Known rows, with every way that one mark hangs from another
j_288[j_890[j_199]]: [ 12 -14 -22   1 -16   2  -2 -18   3 -34 -11   5 -28  -7  -5  -4  24  -1
  11  29   4  -3  -1  -2  -5 -17   6  -7   5]
j_890[j_288[j_977] j_529]: [ 12 -24 -25 -10 -15  11   2 -22   5 -22   0  -4 -33   3  -5 -15  42   3
  15  21   9   0  -3   5  -2   8   6 -11  -4]
j_288[j_890[j_529[j_11[j_780]]] j_977]: [ 13 -21  -4  -5 -28  19 -17 -19  -5 -19   2   3 -46 -10  -4 -15  33 -12
  37  33   2  -3  10   3 -22  -6   7  -6   2]
j_890[j_529]: [  8 -12  -9  -7 -14   8  -4 -15  12 -26  -3   5   0   3   1  -6  14  -1
  11  15   7   6   6 -13 -11  -7   6  -3  -4]
j_288[j_890[j_199] j_977]: [ 17 -17 -26  -4 -19   0  -3 -20  -4 -25 -11   2 -47  -5  -7 -10  33   2
  20  33  10  -7  -5   9 -12   0   7  -7   8]
j_288[j_890[j_199 j_529]]: [ 17 -17 -29  -6 -24  13   1 -28   7 -50  -3   0 -29  -5  -7  -5  34   4
  13  42   2  -2   5  -4 -13 -20   5  -3   1]
j_780[j_11[j_462 j_576]]: [  4   0   1   7   1  -2   9  -3  29 -15 -12   2  -4  14   4 -12  17 -23
   2 -15  15 -19  -3   5   3   2  17   5 -10]
j_977[j_288]: [  8  -6   0   1  -6  -2  -5 -11  -2 -16  -9  10  -6   0   7  -8  17   2
  21  -2  19  -2  -7   4  -2   0  11  -5  -8]
j_576[j_11[j_462 j_780]]: [  2  -9  18   6 -21   2  -1  -1  29  -5  -7  15 -14  -9  12 -19   5 -16
   8  -4  19  -8   6  10  -4  -5   8   1  -9]
j_890[j_199 j_288]: [  9 -22 -27   3 -14   8   3 -15   9 -33  -7   0 -22  -3  -3  -7  31  -2
   2  15   0   1  -7   0  12  -9   3 -13  -3]
j_576[j_11[j_529[j_890[j_199]] j_780]]: [  8 -12 -24  17 -28   5 -11 -20  20 -20 -12  -3 -18  -9 -10 -26  16 -10
   2   7   4  10  -1   7   9  14   3   2   2]
j_529[j_11[j_462] j_890]: [  3 -17 -11  11 -14   9  28 -11   5  -3  -7  -2 -12 -19  -3 -13  12 -23
  22  -4  -8  -6   9  -5   6  -9   7  -3   0]
j_288[j_890[j_199 j_529] j_977]: [ 20 -21 -32 -10 -25  11   2 -29  -1 -40  -4  -3 -47  -2  -8 -12  42   7
  20  47   9  -6   1   7 -19  -4   5  -3   3]
j_11[j_462 j_529 j_780]: [ -1   1   6  13 -15   3 -17 -12  29   2 -12   9  -7  13   6  -9   6 -24
   7 -10  16   1  13  15  -3   8  -1   0  -5]
j_529[j_11 j_890]: [  5 -17 -15   9 -12   6  10 -11  -4  -7  -7  -2  -6 -18  -9 -13  10 -16
  22   0 -11   5   2 -18   5  -7   9  -7   5]
j_11[j_462 j_529[j_890] j_780]: [  1   1 -17  16 -18   7 -12 -14  23   2 -13  -2 -15   4  -5 -11  15 -21
   5 -11   8   2  14  14   7   9  -1   4  -1]
j_576[j_11[j_529 j_780]]: [  5 -10  12  11 -18  -3 -22 -13  27  -1 -10  11  -1   5   1 -23  -1 -15
   7  -4  14  11   0   4  -3  16   6  -3  -3]
j_890[j_199 j_288 j_529[j_11]]: [ 13 -36 -25   2 -24  26  17 -28   5 -44   4  -5 -21 -10  -5 -13  36 -10
  20  30 -16   4   1  -9   4 -13   4 -12  -8]
j_780[j_11]: [  3  -3  -5  -2   3  -2  -9   6  13 -17 -15   5  -2  16   0  -1   7  -4
   4  -7   8   1  -4 -10  -2  -2   9  -2  -2]
j_6[j_780]: [ -1   2 -12  -6 -12 -10   1 -19  14 -18 -12   9   0  -7  -1  -5  12  -8
   6   3  11   5  -5 -10  -1  -6   7  -3   2]
j_11[j_462 j_529 j_576 j_780[j_6]]: [ -3  12   2  16 -17  -1 -30 -34  44 -11 -11   0  -7   3   7 -20  22 -36
   3 -16  22  -4   3  21   7  15   8   7  -8]
j_11[j_462 j_576]: [  4  -5   4   9  -8  -2  11 -15  25 -10  -6   8  -2  -2   6 -15  15 -25
   8  -9  18 -16   1   4   1   0  16   1  -8]
j_890[j_199 j_529]: [ 12 -15 -22  -6 -20  13   2 -19  13 -44  -3   1  -9   0   0  -5  22   2
   7  27   4   4   5 -10 -10 -10   5  -2  -5]
j_6[j_780[j_11[j_529]]]: [ -2   7 -17  -1  -2  -9  -3 -21  27 -15 -20   1   5  22  -7  -5  10 -12
  -2 -10   9   9  -8   0   2  16   5   2   0]
j_529[j_11[j_576]]: [  6 -16  10  13  -9   1   4 -17   9 -10  -3   6   6 -11   0 -20   9 -30
  24  -4  -1  -4  -4 -15  -1   0  18  -7  -2]
j_11[j_462 j_529 j_780[j_6]]: [ -4   9   0   9 -16   1 -30 -25  38  -8 -15   3 -11   5   8  -9  14 -24
   4 -11  17   5   9  18   2   8   0   4  -3]
j_977[j_288[j_890[j_199]]]: [ 15 -13 -20   2 -18   4   1 -23  -8 -41  -8   5 -35  -7   1  -6  37   6
  23  26  14 -10  -9  15  -3 -11  10  -6  -4]

Rows
[  7 -20 -37  13 -14   4  21 -29  13   6  -9 -12 -40   3 -13 -22  39 -13
   9  -3   7  -5  -2  26  17  26   1  -6   1] -> j_11[j_462 j_529[j_890[j_288[j_977]]]]
[ 20 -15 -28  -6 -25  14   5 -33  -4 -55  -2  -1 -35  -4   0  -7  46  12
  24  40  13  -9  -2  12 -10 -13   9  -1  -8] -> j_977[j_288[j_890[j_199 j_529]]]
[  0   0   8   0 -20  -4 -32 -13  27 -18 -11   8 -12 -18   7 -20  11  -9
   6  -1  16   8  -5  -1   1  -4   8   0  -3] -> j_576[j_11[j_780[j_6]]]
[ -1   1  12   2 -22   0 -14 -13  35 -14 -10   8 -18 -18  13 -20  13 -17
   5  -4  22  -3   2  12   1  -6   6   4  -9] -> j_576[j_11[j_462 j_780[j_6]]]
[ 13 -23 -55  11 -18   7   8 -34   4 -17 -11 -16 -42   1 -19 -22  45  -2
   7  13  -1   6  -9  16  18  26   0  -9   6] -> j_11[j_529[j_890[j_199 j_288[j_977]]]]
[ 14 -25 -34  -4 -21  19   7 -25  12 -47   0  -5 -22  -1  -4  -9  40   3
   3  29  -1   3  -2  -3   5 -11   2  -9  -8] -> j_890[j_199 j_288 j_529]
[ 20 -31 -23  -5 -28  18  13 -32  -8 -38   1  -4 -46 -13  -8 -17  38  -6
  35  47  -5  -5   3   1 -19  -5   9  -7   3] -> j_288[j_890[j_199 j_529[j_11]] j_977]
[ -1  13 -24  16 -19   0 -42 -34  27 -15 -13 -11  -9  -7 -11 -23  30 -25
   1 -15   9   9  -2   5  17  16   9   6   3] -> j_11[j_529[j_890] j_576 j_780[j_6]]
[ 16 -23  -5  -1 -21  17  11 -32 -11 -32   3   2 -25 -11   0 -12  33  -4
  43  28   2  -7   1   2 -13 -12  13  -6  -7] -> j_977[j_288[j_890[j_529[j_11]]]]
[ -2  11 -10   9  -3  -9  16 -30  42 -14 -15  -2   3  20  -2 -16  20 -32
  -3 -20  17 -11  -7  15   7  21  14  10  -8] -> j_6[j_780[j_11[j_462 j_529 j_576]]]
[ -3  12   4   8 -17   1 -29 -19  35 -20  -9   4 -14 -10   9 -16  27 -29
   4 -12  21 -10   3  12   6  -5  12   6  -9] -> j_11[j_462 j_576 j_780[j_6]]
[  4 -16  14  14 -11   4  23 -18  18  -7  -2   6   0 -11   7 -20  11 -37
  24  -8   3 -15   4  -1  -1  -3  18  -3  -8] -> j_529[j_11[j_462 j_576]]
[  5  -1  -5  13   4  -6 -11 -16  28 -11 -15  -1   9  27  -6 -15  11 -23
   2 -17  11  -1  -8  -1   4  23  14   2  -3] -> j_780[j_11[j_529 j_576]]
[  1   2  11  12 -17   3 -15  -6  27 -10  -6  10 -10  -1   8 -15  19 -28
   8 -12  20 -15   7  10   1  -3  12   3  -9] -> j_11[j_462 j_576 j_780]
[ 11 -26 -30  -1 -16   6   3 -17   1 -25  -7  -2 -41  -2  -6 -15  40   1
  10  19   7  -3 -12  10   6   8   5 -14  -1] -> j_890[j_199 j_288[j_977]]
[ 17 -12 -14  -6 -17   9   0 -28  -3 -35  -1   4 -26  -2   1  -6  37   8
  27  27  16  -7  -1   7 -11 -11  11  -2  -8] -> j_977[j_288[j_890[j_529]]]
[ -3   1  14  13 -20   9 -16 -22  29 -16  -5   2 -14 -20  10 -20  23 -42
  20 -12   7 -10   4   7   4  -7  14   2  -8] -> j_529[j_11[j_462 j_576 j_780[j_6]]]
[ 10 -31 -40  13 -20  18  21 -21  -5 -30  -4 -12 -28 -23 -15 -15  37 -12
  15  15 -21   3  -5  -8  22 -10   5 -12   2] -> j_529[j_11 j_890[j_199 j_288]]
[ -4  10   0   1 -17   3 -29 -11  29 -16 -13   6 -18  -9  12  -5  19 -17
   5  -6  19  -2   7  10   1 -12   2   3  -5] -> j_11[j_462 j_780[j_6]]
[ -1  12  -2  13 -15  -3 -48 -33  34 -15 -12   0  -1   2   0 -20  19 -28
   3 -12  17   7  -3   6   6  15  10   3  -3] -> j_11[j_529 j_576 j_780[j_6]]
[ -1   1  10  10 -22  -2 -15 -27  44  -6 -13   4 -12  -6   9 -24   9 -24
   4  -9  21   4   2  20   2  12   3   5  -7] -> j_576[j_11[j_462 j_529 j_780[j_6]]]
[  0  10  -5   4   0  -4  -3 -16  38 -25 -15  -4  -9   6   5 -13  25 -24
   0 -18  18 -15  -7   8   9   1  16   8  -9] -> j_780[j_6 j_11[j_462 j_576]]
[ 18 -29 -20  -2 -26  20  13 -31   0 -46   1  -1 -28 -14  -7  -9  30  -9
  28  44 -12  -1   7 -10 -13 -21   7  -7   1] -> j_288[j_890[j_199 j_529[j_11]]]
[ 12 -22  -7   9 -25  21  31 -31  21 -40   4  -2 -10 -12   4 -20  28 -31
  23  18  -1 -14   8   2  -5  -7  14   2 -13] -> j_890[j_199 j_529[j_11[j_462 j_576]]]
[  9 -20 -39   1 -13   4   4 -15  -5  -6  -8  -9 -40 -10 -15 -18  42   2
  11   6   4   0  -9   5  15  10   6 -10   5] -> j_529[j_890[j_288[j_977]]]
[ -3  11 -23  12 -20   5 -23 -26  31  -8 -15  -7 -20  -6  -4 -13  24 -20
   2 -11  10   6  10  17  13   7  -2   7   0] -> j_11[j_462 j_529[j_890] j_780[j_6]]
[ 13 -24 -52   4 -19   9   9 -19  -5 -25  -9 -13 -49 -11 -16 -18  51   4
   8  17   0  -1 -10   8  17   8   5 -10   5] -> j_529[j_890[j_199 j_288[j_977]]]
[ 16 -29 -39  -8 -22  18   7 -27   5 -39  -1  -8 -41   0  -6 -15  50   6
  11  33   5  -1  -6   9   0   5   3 -10  -5] -> j_890[j_199 j_288[j_977] j_529]
[ -1  13   0   5 -15  -1 -46 -19  26 -23 -10   3  -8 -11   4 -16  25 -21
   5  -9  18   0  -4  -1   5  -3  12   3  -3] -> j_11[j_576 j_780[j_6]]
[  2   9 -11   8   3  -8 -23 -29  36 -21 -17  -8   4  17  -5 -17  19 -23
  -2 -18  12   3 -13   2   8  22  13   6  -3] -> j_780[j_6 j_11[j_529 j_576]]
[  8 -19   6   7 -18  15  27 -28  21 -21   4   1  -1  -9   5 -22  20 -33
  26   5   2 -13   9  -3  -8  -5  16   1 -12] -> j_890[j_529[j_11[j_462 j_576]]]
[  1  10 -37  11  -5  -9   4 -32  27 -18 -17 -13   1  10 -19 -19  28 -20
  -5 -17   5   2 -13   0  17  21  14   9   2] -> j_6[j_780[j_11[j_529[j_890] j_576]]]
[  3  -7  -6  18 -23   3   3 -16  30   4 -11   1 -16  -6  -3 -27  10 -20
   4  -9  12   1   8  16   8  13   3   5  -3] -> j_576[j_11[j_462 j_529[j_890] j_780]]
[ -3   8 -13   2  -4  -7  16 -22  36 -10 -20   1  -1  23  -1  -5  13 -20
  -2 -13  14  -3  -2  14   4  14   4   6  -5] -> j_6[j_780[j_11[j_462 j_529]]]
[ -2   6  -7  -4  -1  -1  -4  -7  30 -21 -17  -1 -13   7   6  -2  17 -13
   0 -11  14  -6  -2   7   4  -6   6   6  -6] -> j_780[j_6 j_11[j_462]]
[  0   8 -14   1   3  -5 -23 -22  29 -17 -21  -4   1  20  -4  -6  11 -12
  -1 -12   9  12  -8   0   5  15   5   3   1] -> j_780[j_6 j_11[j_529]]
